What can hang from each mark:
ruri: sigid zifu
supeg: sigid
sigid: lumi ruri rusit supeg
rusit: sigid zifu
zifu: lumi
lumi: sigid zifu
daboba: ruri

Known rows, with every way that one mark hangs from another:
sigid{lumi rusit{zifu} supeg}: [ -7.1   0.3  -6.1 -14.4 -22.5 -11.7 -28.6 -28.6   0.8 -16.3 -10.4  17.8
   1.0  -0.4 -12.3  -3.6 -16.2  -9.7  -0.1  -5.6 -13.2 -23.4   6.6  11.8]
ruri{sigid{rusit} zifu}: [ 17.0  -5.8  -3.2  -4.3 -27.6   1.1 -19.9 -46.2   0.1 -14.2  -8.4  21.2
   0.1   8.5   3.9   1.2  16.3  -0.9  -2.7   5.5  -4.7  -4.2   5.3   2.5]
ruri{sigid{lumi rusit{zifu}}}: [  1.7  -5.6  -4.0  -4.9 -14.9 -11.7 -13.7 -29.3   0.2 -14.7 -13.6  38.9
   5.3   5.8  -0.3  -4.7   2.6  -8.0   5.6  -7.0  -8.8  -5.8   7.7   9.9]
daboba{ruri{sigid{lumi rusit supeg} zifu}}: [ 20.6  -1.9 -13.0 -16.3 -30.2  -5.1  -8.5 -39.1   0.5   2.2 -17.1  42.1
  -0.5   3.4   5.2 -10.2  -0.2  -6.5   4.7 -16.1  -6.8  -8.6   7.0   7.9]
daboba{ruri}: [ 13.9   1.7  -9.5  -9.4  -6.0   2.4  10.0  12.9  -3.1   8.2  -6.7  27.8
  -1.8   3.5   3.2  -4.7   0.2   4.1   6.4 -11.2  -0.5   4.0  -4.2  -1.8]
ruri{sigid{lumi} zifu}: [ 11.0  -7.7 -12.9   3.9 -13.1  -2.5  -5.0 -46.4   0.3   0.1 -10.5  33.5
   3.0  -1.6  15.1  -8.4   9.1  -4.9   1.8 -10.6  -5.7  -4.2  17.9   3.2]
supeg{sigid}: [  6.3  -5.1  12.3   1.3  -7.1  -8.1   4.3  -7.5   2.8 -15.4  -9.7 -12.3
   0.4  -5.0   4.4  -7.5   7.4  -6.6   7.6  -6.5   4.0   6.8  15.0  -2.8]
ruri{sigid{lumi rusit supeg} zifu}: [  8.4  -4.7  -4.4  -9.6 -31.1 -10.0 -26.0 -62.7   3.7  -6.6 -11.3  17.8
   1.9  -0.4   2.0  -6.3  -2.0 -12.7  -3.9  -6.8  -7.3 -14.9  14.2  11.8]
rusit{zifu{lumi}}: [ -1.6  -3.4 -13.2   2.9  -3.7   0.8  -3.3  14.3 -10.3 -12.1  -9.1  27.0
   2.0  -1.7  -4.3  -7.4  24.0   2.4   3.2   2.4 -10.2  -5.3   4.7  -6.4]
lumi{sigid}: [  7.7  -1.9   6.2  12.1  -2.0  -6.0  13.1 -13.0   3.4  -8.1  -2.2   0.1
   3.2   4.3   3.6  -5.9  15.9  -0.2   5.9  13.5   5.8   2.9   9.2   5.4]
lumi{zifu}: [ 10.7  -3.1   1.3  -6.9 -10.9   8.0   6.4 -14.8  -3.4 -11.7  -5.5  -8.8
   1.7   3.2  -5.0   4.6  11.1  10.9  -5.1  -5.0  -3.8  -9.2   2.1  -7.5]
rusit{sigid{supeg} zifu{lumi}}: [  7.8   2.3   7.9  -3.8 -19.8  -8.8 -10.7  10.8  -8.8 -25.9 -21.6  38.8
   3.3  -1.6  -4.4 -13.9  30.3   2.6   2.5   1.1  -4.7  -9.5  21.5   2.3]
rusit{sigid{lumi ruri{zifu} supeg}}: [ 18.4   5.3   1.2  -8.2 -26.1 -11.4  -8.5 -22.3   2.3   0.3 -22.5  54.2
   1.8  -1.9  11.2  -7.9 -13.1   5.9   1.5 -22.8   3.7 -10.9  22.1   8.2]
rusit{sigid{lumi ruri supeg} zifu}: [ 19.1   6.5   1.5 -14.6 -26.7  -9.6 -11.8  -5.7  -0.8 -13.4 -29.7  74.6
   1.2   2.1   6.4 -10.8  -5.1  11.0  10.5 -17.0   0.9 -15.7  27.4   5.1]
daboba{ruri{sigid zifu}}: [ 29.7  -2.2 -11.8 -10.5 -19.9   7.2   3.4 -18.7  -2.7   2.6 -15.0  44.9
  -2.4   5.8  13.7  -8.9  17.9   5.8   7.1  -8.5  -0.5   2.3   8.1  -4.5]
zifu{lumi{sigid{rusit}}}: [ -6.8  -4.8   0.3  17.6  -3.2 -16.8   9.8  -5.8  -3.2  -7.6  -3.9  -1.5
   9.3   0.0 -12.3  -6.5  19.2 -12.5  -0.5   4.7  -5.4   4.8  -8.8   9.9]
ruri{sigid}: [  6.6  -2.6   8.8  -3.6  -5.5  -5.4  -2.2 -16.0   3.4  -1.0  -4.3  11.0
   2.5   1.4   4.1  -5.9  10.5  -6.3   5.4  -0.8   3.0   4.5   8.2   3.6]
zifu{lumi{sigid{ruri rusit supeg}}}: [  1.1   0.8   4.8   2.3 -15.1 -20.2  -0.2  -9.5   1.6   1.6  -8.8   9.3
   6.7  -2.2 -14.2  -8.2   0.9 -11.6   0.1  -2.1  -1.8  -2.0  -5.3  10.6]
daboba{ruri{zifu}}: [ 23.9  -0.2 -19.8  -7.5 -16.9  11.2   4.6  -3.8  -5.6   5.3 -10.3  33.5
  -4.7   5.1   9.9  -4.7   9.4  10.4   2.9  -7.9  -3.3  -1.8   1.0  -5.9]
rusit{sigid{lumi ruri{zifu}}}: [ 18.9   2.2  -7.7   3.0 -18.4  -9.2   1.3 -13.1  -0.3  -0.9 -22.3  68.0
   4.4   2.2  13.8  -4.7  -6.7  12.0   3.7 -25.2   2.3  -4.1  16.0   4.2]
lumi{sigid{rusit} zifu}: [ 18.3  -4.9  10.3   3.1 -22.1  -2.0  11.1 -35.3   0.2 -28.4  -8.1  -8.7
   5.4  12.5  -9.4   4.2  20.1   8.4  -3.2  10.4  -0.8  -8.0   0.7   4.0]
sigid{ruri}: [ 13.6   5.3  -2.2 -10.9  -6.4  -1.2  -1.4   3.9   3.6  13.0  -8.1  30.3
  -1.4   2.1   2.3   2.2 -20.7   8.8   4.0 -12.9   5.1  -0.2  -3.1  -2.8]

Rows:
[ 17.1  -2.6   5.3 -14.6 -35.1  -2.4 -29.4 -54.6   2.7 -13.0 -10.4   6.2
  -1.7   3.7   1.3  -1.8  11.7  -6.5  -5.4   6.6  -3.7 -12.1  12.1   6.5]	ruri{sigid{rusit supeg} zifu}
[ 27.8   4.5   1.0  -1.1 -23.3  -0.4  -3.9  -4.2  -1.0  -3.8 -20.0  55.3
   0.5   7.6  11.8  -0.2   5.5  18.3   1.7 -11.9   6.4  -1.5  12.3  -1.1]	rusit{sigid{ruri{zifu}}}
[  7.3   5.2  -7.4 -25.8 -29.3 -12.6 -28.8 -24.6   3.9  -3.3 -18.3  47.0
  -0.6   1.6  -9.4  -1.8 -36.5  -1.8   4.6 -19.9  -7.6 -23.3   3.0  10.0]	sigid{lumi ruri rusit{zifu} supeg}
[  9.4   5.7   0.6 -25.9 -31.3  -8.8 -30.0  -7.2  -0.9  -5.5 -17.0  32.8
  -1.1   2.3 -17.4  -1.8 -15.9  -1.0  -0.1  -6.1  -7.1 -17.3  -5.4   3.6]	sigid{ruri rusit{zifu{lumi}} supeg}
[  3.5  -3.9  10.0 -16.9 -24.3 -14.8 -12.7 -51.5   5.0 -10.8 -11.4   2.6
   6.4   0.4  -8.7  -3.3  -6.1 -13.5  -1.6 -14.0  -6.0 -14.1   8.0  13.1]	ruri{sigid{lumi{zifu} rusit supeg}}
[  0.4  -7.9  -0.8   0.2 -17.7 -15.4  -6.8 -21.0   0.1 -29.3 -17.7  16.8
   3.8  -1.1  -1.0  -7.1  -1.2  -9.2   8.4 -12.7  -7.3  -4.0  13.4   3.6]	supeg{sigid{lumi rusit{zifu}}}
[ 20.5  -2.2 -11.1 -13.0 -22.6  -1.4  -1.0 -17.6  -3.9   7.2 -15.6  34.8
  -0.3  -2.5   4.6 -15.2  19.6  -4.9   3.5 -10.8  -4.6  -2.0   8.2  -0.4]	daboba{ruri{sigid{supeg} zifu{lumi}}}
[ -5.9  -3.6 -15.0  -1.0 -11.6  -8.3 -14.8 -17.6  -3.5 -16.9  -9.9  36.0
   3.6   5.0  -6.9   0.0 -10.0  -3.6   1.2  -9.0 -13.8 -12.5  -1.7   8.4]	sigid{lumi rusit{zifu}}
[ 12.0  -0.2 -23.7  -1.8 -11.1  -2.3  -1.2 -24.7   1.6  15.7 -14.0  51.8
   0.7  -2.0  10.9  -2.6 -27.5   6.8   2.4 -27.5  -3.5  -8.5   6.8  -0.8]	sigid{lumi ruri{zifu}}
[ 17.8   6.2   6.3 -13.2 -26.5  -8.3 -11.9  12.6  -5.7 -14.7 -28.6  63.1
   2.4   0.3  -1.5 -12.3  15.7   9.4   5.4  -8.6  -0.1 -10.0  18.2   0.4]	rusit{sigid{ruri supeg} zifu{lumi}}
[ 17.1  -2.0  17.9  -8.4 -30.6  -4.7   0.2 -44.2   3.2 -26.0  -8.2 -24.2
   3.5   8.2 -14.0   1.3  17.0   2.0  -4.0  12.7   0.3 -15.3   7.7   7.5]	lumi{sigid{rusit supeg} zifu}
[  4.5  -4.5  -8.9   9.6  -4.9  -3.3   6.0   5.1  -7.9 -18.2 -11.7  28.5
   4.1   1.3  -2.4 -11.7  31.8   2.2   7.1  11.9  -7.0  -3.4   9.2  -3.6]	rusit{zifu{lumi{sigid}}}
[  8.5  -0.7   0.4   7.8 -11.9  -5.7  -0.4  18.3 -11.8 -25.2 -20.2  52.8
   5.0   2.4   0.4  -9.5  38.8   8.8   3.1   0.1  -5.6  -2.0  13.9  -1.2]	rusit{sigid zifu{lumi}}
[  3.7  -1.9   9.6 -16.3 -24.3 -11.6 -24.8 -25.6  -0.2 -17.0 -13.2  15.4
   2.7   2.0 -11.6  -7.4  15.5 -13.3   1.5   5.1  -6.8  -9.9   6.9   8.7]	ruri{sigid{rusit{zifu{lumi}} supeg}}
[ 19.8   9.5  19.1 -14.0 -22.5 -10.4  -9.0   1.1   4.0  -1.0 -18.5  35.7
   0.3   1.8   2.6  -4.3  -6.1   7.2   3.3 -11.0  11.0  -5.1  14.4   6.4]	rusit{sigid{ruri supeg}}
[ 23.4   1.2   1.1  -1.9 -22.5  -4.9  -3.4 -17.4   2.8 -16.8 -15.5  37.8
   1.7  13.8  -1.2  -0.5   2.2  10.3   8.4   9.2   3.1  -4.6   2.3   4.3]	lumi{sigid{ruri rusit{zifu}}}
[ 16.3  -5.0  -0.1  -2.8 -28.2 -11.6  -9.0 -19.4   0.6 -12.3 -19.3  18.4
   1.4  -0.6  -2.7  -3.6  -3.6  -3.1   3.0 -15.9  -2.0   2.4   2.0  -2.7]	supeg{sigid{ruri{zifu{lumi}} rusit}}
[ 10.5   7.0   9.5  -9.1 -17.7 -17.8  -3.8  -7.9   5.0   3.4 -19.8  47.1
   3.7  -2.4   4.6  -8.1 -20.2   1.4   4.2 -25.4   5.8  -7.7  17.1  12.4]	rusit{sigid{lumi ruri supeg}}
[  2.2  -9.8   5.1   0.6 -18.6 -15.0   4.4 -31.4   2.0 -25.7 -14.0  -8.4
   6.3  -1.5  -5.0  -2.8  -3.7  -9.7   2.4 -22.2  -6.7  -3.0   9.0   4.2]	supeg{sigid{lumi{zifu} rusit}}
[ 19.1  -1.3 -15.1  -1.1 -18.5   0.3   9.5  -9.9  -5.2   4.9 -13.7  25.7
  -0.2  -0.6   3.7 -14.3  19.4   0.7   3.1  -4.0  -4.3  -2.4   6.5  -0.4]	daboba{ruri{zifu{lumi{sigid{supeg}}}}}
[  3.0  -9.3   3.1   2.6  -9.2 -11.3  13.5 -23.7   1.0 -17.6 -14.2  -7.2
   5.1  -6.4   4.2  -8.7   0.0  -6.1   6.4 -23.3  -2.7  -1.4  18.5  -2.0]	supeg{sigid{lumi{zifu}}}
[  3.2  -2.4  -3.6   3.1  -9.8  -3.9  -1.5  -1.0  -5.7 -17.2 -12.1  17.4
   2.8  -1.2  -4.7 -13.4  29.8  -0.9   6.4  13.2  -6.6  -8.5  13.7  -1.2]	rusit{zifu{lumi{sigid{supeg}}}}
[ 20.4   3.4  -6.2  -3.9 -17.9  -6.9  -3.3   5.1  -4.3 -14.9 -28.4  87.8
   3.5   6.3  11.0  -7.1   1.1  16.8  11.5 -18.8  -0.2  -7.3  21.0   1.9]	rusit{sigid{lumi ruri} zifu}
[  2.7  -1.6  -2.0  12.9   0.0 -13.7  17.7   3.7  -0.2   7.2  -7.8  18.1
   7.5  -2.9  -3.2 -10.1   9.6  -4.3   5.3  -4.0   0.6   6.0  -2.2   3.5]	zifu{lumi{sigid{ruri}}}
[ -3.3   0.6   2.6 -15.3 -24.4  -8.3 -29.3  -8.8  -4.3 -20.3  -8.3   3.1
   0.3   0.0 -20.0  -2.9   5.5  -9.7  -4.2   7.8 -11.6 -17.4  -2.7   5.8]	sigid{rusit{zifu{lumi}} supeg}
[  6.6  -3.7   2.8  -4.6 -16.9 -20.3  -1.4 -20.6   6.1  -7.4 -18.0  23.9
   4.0  -2.6  -0.3  -4.0 -26.6  -8.1   9.4 -29.4  -0.1   2.3   4.4   6.2]	supeg{sigid{lumi ruri rusit}}
[ -4.2  -1.4  -0.5 -12.7 -12.3  -6.6  -2.4 -33.0   2.3  -3.0  -7.5 -10.9
   3.1  -7.5  -7.0  -6.0 -12.9  -7.6  -3.2 -18.9  -6.3 -20.1  12.9   5.2]	sigid{lumi{zifu} supeg}
[ 12.0  -4.4  -2.0  -8.3 -22.9 -15.5  -7.8 -17.3   2.7 -19.0 -23.3  39.8
   2.6   0.6   0.5  -6.1 -17.7  -2.9  12.3 -23.4  -3.5  -4.2  11.4   2.2]	supeg{sigid{lumi ruri rusit{zifu}}}
[  0.8  -2.1   5.3 -16.1 -23.6 -14.5 -23.3 -39.5   3.4 -13.2 -13.0  24.9
   3.3   1.6  -5.0  -7.6  -1.8 -14.1   4.5  -6.4  -7.2 -14.2  12.8  13.4]	ruri{sigid{lumi rusit{zifu} supeg}}
